Known rows, with every step that occurs:
zopop -> kimog -> teni -> roza -> tutak -> voge: [ 1.851 -3.189  4.029  5.642  3.800 -3.167  0.109  3.092 -0.133  0.341
 -1.232 -4.440  0.474 -2.413  1.804  0.425 -0.249 -1.965  1.770  0.731
  0.545  2.032  0.400  1.680  1.901]
roza -> zopop -> kimog -> teni: [ 1.463 -1.761  2.925  4.663  2.892 -3.806  0.143 -0.099  1.790 -0.379
 -2.592 -1.437  0.673 -1.722  0.303  1.367 -1.105 -4.885  0.963 -1.582
  2.919  0.118 -1.171  4.285 -0.850]
zopop -> roza -> tutak -> voge -> teni: [ 1.533 -3.412  4.147  1.407  3.776  0.051  2.394 -0.140 -0.614  2.603
 -0.144 -3.026 -0.558 -2.813 -1.162  2.366  0.850 -0.607  2.287  0.925
 -1.779 -0.861  1.415 -2.371 -0.119]
tutak -> roza -> zopop -> kimog -> teni -> voge: [ 0.068 -4.236  4.252  7.073  1.394 -2.038 -1.164 -0.024  3.188  0.276
 -2.405 -2.312 -1.693  0.387  0.634  0.444 -0.716 -4.529  0.851  0.213
  0.573 -0.303  0.212  3.369  2.430]
voge -> tutak -> roza -> zopop -> kimog -> teni: [ 3.004 -5.697  2.984  4.850  3.635 -2.496  0.150 -1.160 -0.105  2.534
 -0.350 -3.631  0.227  0.926 -0.161  0.158 -3.667 -2.704 -1.670  1.658
  0.846  2.357  1.382  1.081 -0.166]
roza -> tutak -> voge -> teni: [ 2.262 -5.617  3.131  0.205  4.522 -0.602  2.790 -1.212  0.739  3.176
 -0.281 -3.784 -0.181 -2.160  2.096  1.850  1.490  0.880  1.987  1.237
 -0.034  4.828  2.098 -2.883  0.881]
zopop -> kimog -> tutak -> voge -> teni -> roza: [ 3.049 -1.107  4.095  5.518  2.013 -1.345 -2.224  0.652 -0.596  0.089
  0.216 -4.163 -0.400 -3.620  1.717  1.373 -0.567 -1.431  1.474 -0.008
 -0.418  2.727 -1.254  0.409  1.109]
roza -> zopop -> kimog -> tutak: [ 2.395 -1.205  2.223  4.272  2.376 -3.038 -0.328 -1.954  1.776  1.454
 -1.726 -0.691 -0.032 -3.035  1.169  1.465 -2.473 -5.133  1.092 -2.064
  1.331  1.013 -1.258  3.658 -0.869]
sizal -> kimog: [ 1.506 -1.662  1.311  0.257  1.053 -0.174  1.748 -1.221 -0.215  2.447
  2.454  0.068  1.788  0.380 -1.604 -0.518 -0.804 -0.929 -0.722  2.745
  0.395  2.404 -2.508  1.181  1.958]
zopop -> roza -> tutak -> voge: [ 0.652 -3.697  3.456  1.578  3.757 -0.082  2.573 -0.712 -0.462  3.742
 -0.099 -2.351 -0.887 -2.546 -1.585  1.477 -0.859 -1.531  1.940  1.273
 -2.255 -1.010  2.535 -1.554  0.547]
roza -> tutak -> voge -> zopop -> kimog: [ 1.907 -4.736  1.702  3.623  4.450 -2.726  2.530 -1.146 -0.515  4.721
 -1.653 -2.880  1.305 -2.974  0.480  0.428 -0.884 -0.511  2.235  1.695
  0.092  4.006  1.229 -1.547  0.433]
roza -> zopop -> kimog -> tutak -> voge: [ 2.129 -2.592  3.281  5.367  2.008 -2.661 -0.262 -2.815  1.123  1.244
 -1.857 -2.133 -0.220 -3.703  0.664  1.802 -2.461 -4.819  1.095 -1.621
  1.516  1.833  0.009  2.962 -0.453]
teni -> kimog -> tutak: [ 5.801 -1.643  1.527  0.101  4.652 -2.096  0.151 -1.693 -0.218  0.619
  2.521 -1.222 -2.060 -3.026  1.595 -0.082 -1.166 -0.459 -0.291  0.233
  0.064  0.783  1.051  2.178  2.507]
teni -> roza: [-0.839  0.132  1.884  1.939  0.015  0.735 -2.323  2.635  2.541 -0.704
 -0.506 -1.576  0.092  0.884 -0.095  0.927  0.385 -2.202  0.060  0.924
 -1.759 -0.610  0.089  2.202  2.186]
teni -> kimog -> zopop -> roza -> tutak -> voge: [ 3.969 -3.132  3.120  2.770  5.238 -1.027  0.614 -0.600 -1.247  0.000
  0.341 -2.689 -1.515 -4.249  0.585 -0.018 -0.855 -0.254  1.105  0.334
 -0.325 -3.971  3.315  2.242  1.315]
zopop -> roza -> tutak -> voge -> teni -> kimog: [ 3.044 -3.600  3.621  1.762  4.500 -0.759  2.687 -0.438 -0.873  1.518
  0.291 -2.953 -0.476 -3.950 -0.776  1.916  1.282  0.068  2.176  0.789
 -1.306 -1.557  1.221 -1.702  1.101]
teni -> voge -> zopop -> roza: [-1.475 -0.061  2.368  2.454  0.212 -0.545 -2.088 -0.245  1.862  1.984
 -2.354 -0.408 -1.006 -0.528 -3.560  0.752 -0.866 -1.958  1.624  1.284
 -0.450 -0.841  2.318  0.839  1.252]
tutak -> roza -> zopop -> kimog -> teni: [ 0.997 -3.675  4.116  6.839  2.226 -2.208 -0.399  0.438  1.911  0.475
 -1.548 -2.298 -0.936  0.480  0.291  0.583 -0.868 -4.515  0.523  0.024
  0.345 -1.197 -1.492  3.320  1.167]
tutak -> roza: [ 0.193 -2.775  2.641  2.762  1.854  0.711 -0.520 -0.013  2.079  2.114
  1.054 -1.645 -1.874  2.487 -0.327 -0.470 -0.437 -1.500 -0.273  2.509
 -1.898 -0.503 -0.179  0.499  2.442]
zopop -> kimog -> tutak: [ 3.197 -0.036  1.777  3.346  3.547 -2.664 -0.670 -0.587  0.021  2.376
  0.978 -1.171 -0.914 -2.519  1.626 -0.324 -2.822 -2.107  0.983  0.157
 -0.061  2.234 -1.530  1.166  0.491]
voge -> zopop -> kimog -> tutak -> roza: [ 3.003 -0.021  2.396  5.847  2.766 -3.130 -1.497  0.478 -1.524  3.580
 -0.246 -1.592  0.344 -1.690 -1.089 -0.151 -2.176 -2.214  0.877  0.684
 -0.962  0.700 -2.557  0.875 -0.688]
roza -> tutak -> voge: [ 1.348 -5.997  2.138  0.466  4.431 -0.648  3.151 -1.994  0.938  4.322
 -0.302 -2.800 -0.563 -1.802  1.694  0.709 -0.261 -0.023  1.524  1.795
 -0.559  4.597  3.423 -1.857  1.531]
sizal -> kimog -> tutak: [ 3.750 -2.158  2.978 -0.203  1.981 -0.630  1.344 -1.879 -1.925  3.785
  3.600 -0.588  0.002 -1.266 -0.309 -0.055 -2.131 -1.402 -0.566  1.363
 -0.730  4.083 -1.264  0.798  1.089]
zopop -> roza: [-0.084  0.617  2.590  1.061  2.117  0.426  0.193  0.257  0.295  1.463
  0.600 -0.444 -1.033 -0.488 -3.206  1.022 -0.920 -2.191  0.716  0.943
 -1.863 -3.914 -0.133  0.610 -0.070]
sizal -> kimog -> zopop -> roza -> tutak -> voge -> teni: [ 2.895 -3.249  5.505  2.144  2.727  0.537  1.338 -0.197 -3.046  2.122
  1.760 -2.891  0.691 -2.697 -0.865  0.927 -0.385 -0.496  1.438  0.972
 -0.703 -0.657 -0.082  0.107 -0.539]
roza -> zopop -> kimog -> tutak -> voge -> teni: [ 2.857 -2.163  3.916  5.017  2.045 -2.358 -0.594 -2.185  1.069  0.318
 -1.901 -2.743  0.043 -3.971  1.030  2.814 -0.902 -3.974  1.368 -2.007
  1.870  2.149 -1.103  1.920 -1.026]

Rows:
[-0.105 -3.477  3.043  4.163  1.059 -0.099 -0.255 -1.118  3.046  1.470
 -0.994 -1.212 -1.336  1.605 -0.345  0.962 -0.406 -4.019  0.021  0.635
 -0.826 -1.208 -0.257  2.459  1.215]
tutak -> roza -> zopop
[ 3.697 -2.927  5.561  0.670  3.032  0.394 -0.788 -2.012 -1.293  1.946
  1.590 -4.554 -2.762 -2.816  0.908  2.413 -0.175 -0.289  0.637 -0.004
 -0.710  4.527  2.367 -1.683  0.062]
kimog -> tutak -> voge -> teni
[ 1.483 -4.457  4.155 -0.122  3.769 -1.746 -0.666 -0.200  0.767  1.538
 -0.522 -3.648 -2.536  0.947 -0.034  0.211 -1.732 -0.751 -0.606  1.768
  1.749  4.939  5.734  0.669  1.587]
kimog -> teni -> voge -> tutak
[-0.392 -5.669  2.075  2.512  0.619 -0.159 -1.424 -2.917  3.842  2.400
 -1.756 -1.943 -1.880  1.706 -0.022  0.123 -3.085 -2.086 -0.710  2.412
  0.551  3.905  4.799  0.420  2.885]
teni -> voge -> tutak -> roza -> zopop
[ 3.585 -0.067  2.473  2.048  4.289 -0.815 -0.833  0.134 -0.586 -1.210
  0.911 -1.183 -1.692 -2.828 -0.334 -0.519 -1.080 -0.865  0.438 -0.038
  0.030 -5.853  1.273  3.865  0.973]
teni -> kimog -> zopop -> roza
[ 0.983  0.552  2.790  4.165  0.176 -0.904 -2.232  2.687  2.857 -3.052
 -2.270 -2.221  1.808 -1.400  1.013  3.223  2.581 -2.654  1.540 -1.506
  0.758 -0.549 -3.524  2.171  0.194]
voge -> teni -> roza -> zopop -> kimog
[ 0.249 -2.186  2.855  3.452  1.649 -0.112 -0.811 -1.786 -0.646  2.458
 -1.046 -3.333  0.462 -1.005 -3.135  0.993 -0.284 -0.821  0.206  2.140
  0.478  2.150  1.740 -0.421  0.363]
tutak -> voge -> zopop
[-0.105 -1.305  3.960  4.242  1.534  0.165 -0.690 -1.162 -1.828  2.296
 -1.029 -3.378  0.229 -1.725 -4.963  1.550 -0.361 -1.456  0.641  1.790
 -0.757 -0.949  1.559 -0.592 -0.294]
tutak -> voge -> zopop -> roza
[ 0.649 -1.817  4.402  6.905  1.715 -1.886 -2.062  1.515 -1.545  0.338
 -1.929 -5.001  1.100 -2.011 -2.400  1.023  0.006 -1.784  0.793  1.378
  0.674  1.127  0.763  1.181  0.871]
tutak -> voge -> zopop -> kimog -> teni -> roza
[ 1.698 -0.499  3.944  1.745  1.589  0.686  0.235 -0.189 -2.412  1.806
  2.060 -0.685  0.568 -1.001 -2.288 -0.356 -2.007 -1.888  0.129  1.174
 -0.809 -2.859 -0.887  2.560 -0.519]
sizal -> kimog -> zopop -> roza
[ 2.097 -5.524  1.907  2.758  2.472 -0.631  0.223 -2.645  1.081  3.313
 -0.097 -2.429 -0.050  1.777 -0.679  0.440 -3.728 -2.347 -2.052  2.149
 -0.097  2.205  2.152  0.280  0.252]
voge -> tutak -> roza -> zopop
[ 0.235 -3.568  2.727  3.321  1.437 -0.507 -0.303  2.000  0.758  1.937
 -2.025 -3.554  0.979 -1.603  0.223  1.520  0.743 -1.554  1.413  1.263
 -2.006  1.907  2.167  0.264  1.766]
teni -> roza -> tutak -> voge -> zopop
[ 2.551 -3.891  4.259  1.125  2.384 -1.768  1.994  2.482 -1.574  1.642
  1.435 -2.359  1.526 -0.556  0.170  0.327  0.694 -1.596  0.121  1.542
 -0.375  2.803 -0.482  1.820  2.140]
sizal -> kimog -> teni -> roza -> tutak
[ 3.425 -3.612  5.635  2.866 -0.153  0.026 -0.362 -1.402 -1.856  1.000
  1.431 -3.476  0.856 -3.006 -0.361  2.538  0.129 -2.441 -0.065 -0.097
 -0.365  3.794 -1.027  1.219  1.192]
sizal -> kimog -> tutak -> voge -> teni -> roza -> zopop
[ 3.048 -2.480  4.735  1.997  2.810 -0.806 -1.203 -2.400 -2.450  3.977
  0.632 -3.808 -2.017 -2.863 -1.135  1.468 -1.901 -1.541  0.245  0.556
 -1.206  3.930  2.992 -0.435 -0.705]
kimog -> tutak -> voge -> zopop
[ 0.360 -2.579  1.583  1.053  1.990 -0.435  0.199  2.789  2.308  1.435
 -0.969 -1.590  0.275 -0.525  2.001  1.037  0.377 -1.751  1.359  0.796
 -2.225  1.179  1.211  0.886  2.094]
teni -> roza -> tutak
[ 1.198 -6.028  5.063  2.395  2.982 -1.899 -1.025 -0.545  1.625  1.227
 -1.587 -3.851 -2.709  1.204  0.238  0.821 -1.877 -2.538 -0.690  1.162
  1.349  3.542  5.559  1.611  1.523]
kimog -> teni -> voge -> tutak -> roza -> zopop
[ 2.574 -2.657  3.814  0.329  2.686 -1.566  1.953  0.390 -1.871  1.760
  2.315 -1.709  0.791  0.236 -1.392 -0.267 -0.114 -1.236 -0.783  1.998
  1.083  2.720 -0.997  1.886  1.350]
sizal -> kimog -> teni
[ 3.432 -2.526  5.086  2.750  1.293 -0.606  0.698 -2.223 -4.489  4.096
  2.550 -2.553  0.541 -3.119 -3.564  1.016 -1.986 -1.720 -0.091  1.575
 -1.457  2.112 -0.351  0.011  0.280]
sizal -> kimog -> tutak -> voge -> zopop -> roza
[ 0.580 -0.829  0.853  4.632  1.640 -2.616  0.118 -1.351  3.125  0.260
 -2.503 -0.051  1.321 -1.661  0.178  1.090 -1.506 -4.682  0.971 -0.949
  2.327 -0.215 -2.196  3.577 -0.220]
roza -> zopop -> kimog
[ 3.079  1.004  1.537  4.284  3.069 -3.569 -1.227  0.132 -1.636  3.316
 -0.532 -1.038  0.942 -2.573 -1.301  0.067 -2.342 -1.970  1.057  0.262
  0.160  1.503 -2.301  1.162 -1.388]
voge -> zopop -> kimog -> tutak
[ 0.741 -0.271  2.842  5.377 -0.121 -1.593 -2.498  1.597  2.287 -1.091
 -2.317 -1.592  0.341 -2.295  1.155  2.050 -1.128 -5.281  0.993 -1.800
 -0.656 -0.605 -1.067  4.544  0.666]
teni -> roza -> zopop -> kimog -> tutak
[ 1.321 -5.485  4.835  1.280  3.492 -1.336 -1.071  0.109  0.815  1.731
 -0.317 -4.184 -3.105  1.905  0.191 -0.161 -1.668 -0.879 -0.884  2.425
  0.674  4.128  5.559  0.435  2.374]
kimog -> teni -> voge -> tutak -> roza
[ 2.385 -0.899  2.554  5.374  3.798 -4.481 -0.430  3.818 -1.302  1.770
 -2.241 -2.573  2.057 -1.987 -0.607  0.493 -0.359 -2.012  1.835  0.290
  0.375  0.730 -1.406  1.881 -0.666]
voge -> zopop -> kimog -> teni -> roza -> tutak
[ 2.263 -4.818  1.480  1.751  3.189  0.088  0.085 -1.797  0.160  3.920
  1.616 -2.646 -0.457  2.679 -0.634 -0.702 -3.666 -0.237 -2.341  3.782
 -1.126  2.961  1.904 -1.272  1.091]
voge -> tutak -> roza
[ 1.598 -5.226  2.154  1.599  4.241 -1.651  2.577 -1.554 -0.411  5.018
 -1.264 -2.897  0.563 -2.301  0.107  0.930 -0.375 -0.302  1.749  1.675
 -0.347  3.998  2.806 -1.880  0.369]
roza -> tutak -> voge -> zopop
[ 5.424 -3.562  2.859  2.896  3.657 -2.114 -0.030 -2.053  0.560  0.430
  1.352 -1.563 -2.550 -2.617  1.639  0.534 -1.034 -2.243 -0.427 -0.257
 -0.577 -0.659  0.620  3.160  2.813]
teni -> kimog -> tutak -> roza -> zopop
[ 0.628  0.857  4.272  1.666  3.113  1.102 -1.761  0.783 -0.733  0.833
 -0.010 -1.604 -2.338 -0.992 -1.344  0.473 -2.219 -2.321  1.130 -0.321
 -1.559 -5.306  1.916  2.556 -2.194]
kimog -> zopop -> roza
[ 2.725 -3.596  4.740  2.707  2.226 -0.625 -0.742 -1.839  0.756  2.992
  0.609 -2.038 -3.510 -0.815  1.201  1.497 -2.134 -4.114 -0.023 -0.819
 -2.169  0.951  1.290  1.861  0.190]
kimog -> tutak -> roza -> zopop
[ 1.408  1.425  0.310  4.745  2.487 -3.092 -0.974  0.632 -0.197  2.328
 -1.304 -0.443  2.412 -1.155 -2.215 -0.258 -1.338 -1.660  1.045  1.243
  1.260  0.202 -3.245  1.370 -0.827]
voge -> zopop -> kimog
[ 1.279 -2.157  4.020  5.955  2.997 -2.360 -0.807 -0.333 -1.985  1.651
 -1.440 -4.482  0.841 -2.121 -2.526  0.549 -0.425 -1.225  0.781  1.659
  1.693  1.917  0.856  0.494  0.179]
tutak -> voge -> zopop -> kimog -> teni
[ 3.198 -2.083  5.116  3.189  3.068  0.800 -1.052 -0.865 -1.089 -2.047
  0.459 -4.774 -1.257 -3.350 -0.827  1.838  1.760  0.686  0.975  0.505
  0.559 -1.879  1.556  0.188  0.978]
tutak -> voge -> teni -> kimog -> zopop -> roza
[ 1.658 -4.047  5.604  2.945  3.685 -2.086 -0.100  3.431 -1.326  1.102
 -1.753 -5.194 -0.325 -1.293 -0.116  1.665  1.153 -1.869  1.183  0.400
 -0.803  1.915  3.698  1.355  0.657]
kimog -> teni -> roza -> tutak -> voge -> zopop
[ 3.911 -5.933  2.509  0.676  5.186 -1.449  3.159 -1.333  0.500  1.995
  0.184 -3.627 -0.073 -3.253  2.371  1.508  2.123  1.556  1.822  1.216
  0.606  3.949  1.834 -2.143  2.224]
roza -> tutak -> voge -> teni -> kimog
